Each row comes from the steps of one path. Every step used is in the known rows, and no mark comes twice. Write the path behind each row, first mark first.
In the rows, 128 means zero.
Known rows:
Q/U/K/Z/G: [144 130 174 143 161 110 121 146 124 149 132 160 132  90 108 114 139  56
 111 125 136 128]
Z/G/V/Q/U: [162 130 121 122  69 126 139 117 130 140 137 111 142 131  76 168 154 172
 129 131  94 104]
Q/U: [ 92 161 154 152  92  80 131 176 148 111 145 140 117 135 107 109 118 187
 153 114 128 151]
Q/U/T: [127 154 132 168 114  99 144 140 117 129 152 151 117 107 101 102 119 151
 129 109  94 178]
Q/V/G/Z: [ 74 150 112 115 149 198 112 105 180 116 120 120 130 165 157 126 111 179
 161 145 140 151]
Q/U/K: [109 150 150 135 114  71 130 169 148 127 145 134 117  98 101 106 103 111
 112  98 125 165]
S/V/G: [ 86 139 100 101 148 198 105 142 149 128 134 121 130 164 125 103 141 139
 169 134 120 126]
U/T/V/Q: [148 100 127 140 117 152 130 110  77 137  95 125 116 113 122 136 143 152
 124 109 127 134]
T/V/Q/U: [122  98 176 148  85  77 117 154 111 136 106 103 103 123 133 144 128 177
 139 104 142 125]
T/U/K: [123 134 144 115 148  75 138 158 141  89 128 140 137 111 134 108 105  97
 114  94 163 150]
G/V/Q/U/K: [125 129 115 114  74  77 139 133 123 142 146  96 128  97 107 151 121 112
  83 107 102 137]
Q/V: [105 154 116 159 112 123 120 154 161  99 117 132 129 147 149 129 114 168
 156 142 141 158]
U/Q: [ 77 137 114 133 103 122 127 154 138  95 134 120 115 154 118 113 109 179
 134 138 144 123]
Z/G/V/S: [181 168  78 104 106 190 150 109 124 148 143 144 147 169  82 113 149 161
 163 133  92  81]
S/V: [ 92 139 108 138 148 150 116 171 139 118 140 133 129 155 131 121 138 150
 163 124 137 145]
U/Q/V/G: [ 96 125  91 120 116 147 112 111 166 112 117  88 112 154 156 120  98 136
 136 165 125 130]
U/K/Z/G: [136 140 148 124 174 170 118 139 119 128 113 171 147 112 105 111 149  67
 119 136 153 107]
T/U: [103 144 146 132 126  83 139 169 141  74 127 147 139 151 140 110 122 171
 152 111 165 140]
Z/G: [134 160 129 124 118 178 125 150 148 111 120 160 146 150  70 118 146 181
 165 131 134 109]
Q/U/T/V/G/Z: [139 127 145 128 195 171 130  84 120 138 128 135 110 115 149 105 130 156
 149 103 129 162]
T/U/Q: [104 112 130 131 126  63 141 150 136  77 131 118 122 145 154 119 100 152
 125 125 164 128]
G/Z: [ 57 163 134 127 140 170 129 150 154  98 139 151 134 168 123 119 120 223
 165 119 157 142]
T/U/K/Z/G/V/Q: [178  93 127 102 152 120 142  97  91 126 115 134 168 105 147 161 161  42
  83 131 150  92]
K/U/Q: [ 96 134 166 109 120  85 112 166 133  79 127 133 111 128 154 113 104 154
 110 128 138 125]

Which path is each row?
[116 110  85 143  94 108 128 115 133 160 133  88  91 155 152 119  74 119
 125 146 104 134] | U/Q/V/S
[103 122 100 156 117 105 122 137 155 103 123  99 110 144 160 140  93 151
 128 155 139 149] | U/Q/V
[121 141 101 146  91 128 127 132 140 156 127 119 109 158 142 111  94 137
 151 132 106 146] | Q/V/S
[196 123  99 133  95 142 154  78 100 161 145 126 142  97  69 162 155 135
 102 125  64 133] | Z/G/V/Q/U/T
[180 112 120 153 121 141 144  80  68 165 136 146 145  99 114 156 174  96
 101 146  83 116] | K/Z/G/V/Q/U/T
[ 98 143 143  96 179 211 110 121 144 101 104 134 128 168 154 107 140 206
 183 118 175 111] | T/V/G/Z
[193 132 123 116 202 117 145 118 114  94 125 168 174 110 161 132 163  50
 110 132 166 102] | T/U/K/Z/G/V
[167 177  88 116 127 183 139 131 147  93 134 157 165 159  87 135 166 189
 165 141 125  93] | Z/G/V
[175  68 194 138 153 104 109 120  84 174  92 125 120  75 132 150 151  43
  97 115 151 106] | T/V/Q/U/K/Z/G
[ 88 114 149  88 171 141 100 103 171 100 122 104 109 136 209 136  87 133
 111 149 136 149] | K/U/Q/V/G/Z
[182 122 120 102  92 115 142 107 130 158 140 106 140  90  73 165 138  94
  87 112  92 115] | Z/G/V/Q/U/K
[127  94 179 129 115 109 117 125 101 180 118 129 127  80  94 143 138  47
  84 126 120 115] | V/Q/U/K/Z/G
[109 119 134 133 102  78 131 132  92 145 138 120 133  97 150 146 141  76
  81 130 123 122] | G/V/Q/U/K/Z
[182 145  95 103 158 181 141  99  96 170 135 157 146 129 117 108 151  44
 119 137 110  80] | U/K/Z/G/V/S
[167 130 141 138 157 138 127 109 112 134 117 135 108 106 132  92 138 135
 151 108 113 148] | Q/U/T/V/G
[140  59 158 134 158 118 109 126  97 203 129 111 122  81 120 162 144   4
  85 124 112 130] | S/V/Q/U/K/Z/G
[143 118 144 142  96 125 130 119 101 146 129 134 149 127 121 164 173 133
 121 153 117  87] | K/Z/G/V/Q/U
[ 69 119  97 113 152 177 113  88 175 117 128  92 112 161 171 136  91 163
 135 158 139 141] | U/Q/V/G/Z
[140  85 100 143 118  52 145 110 127 138 132  86  97 146 188 124  66  92
 113 133 127 143] | T/U/Q/V/S
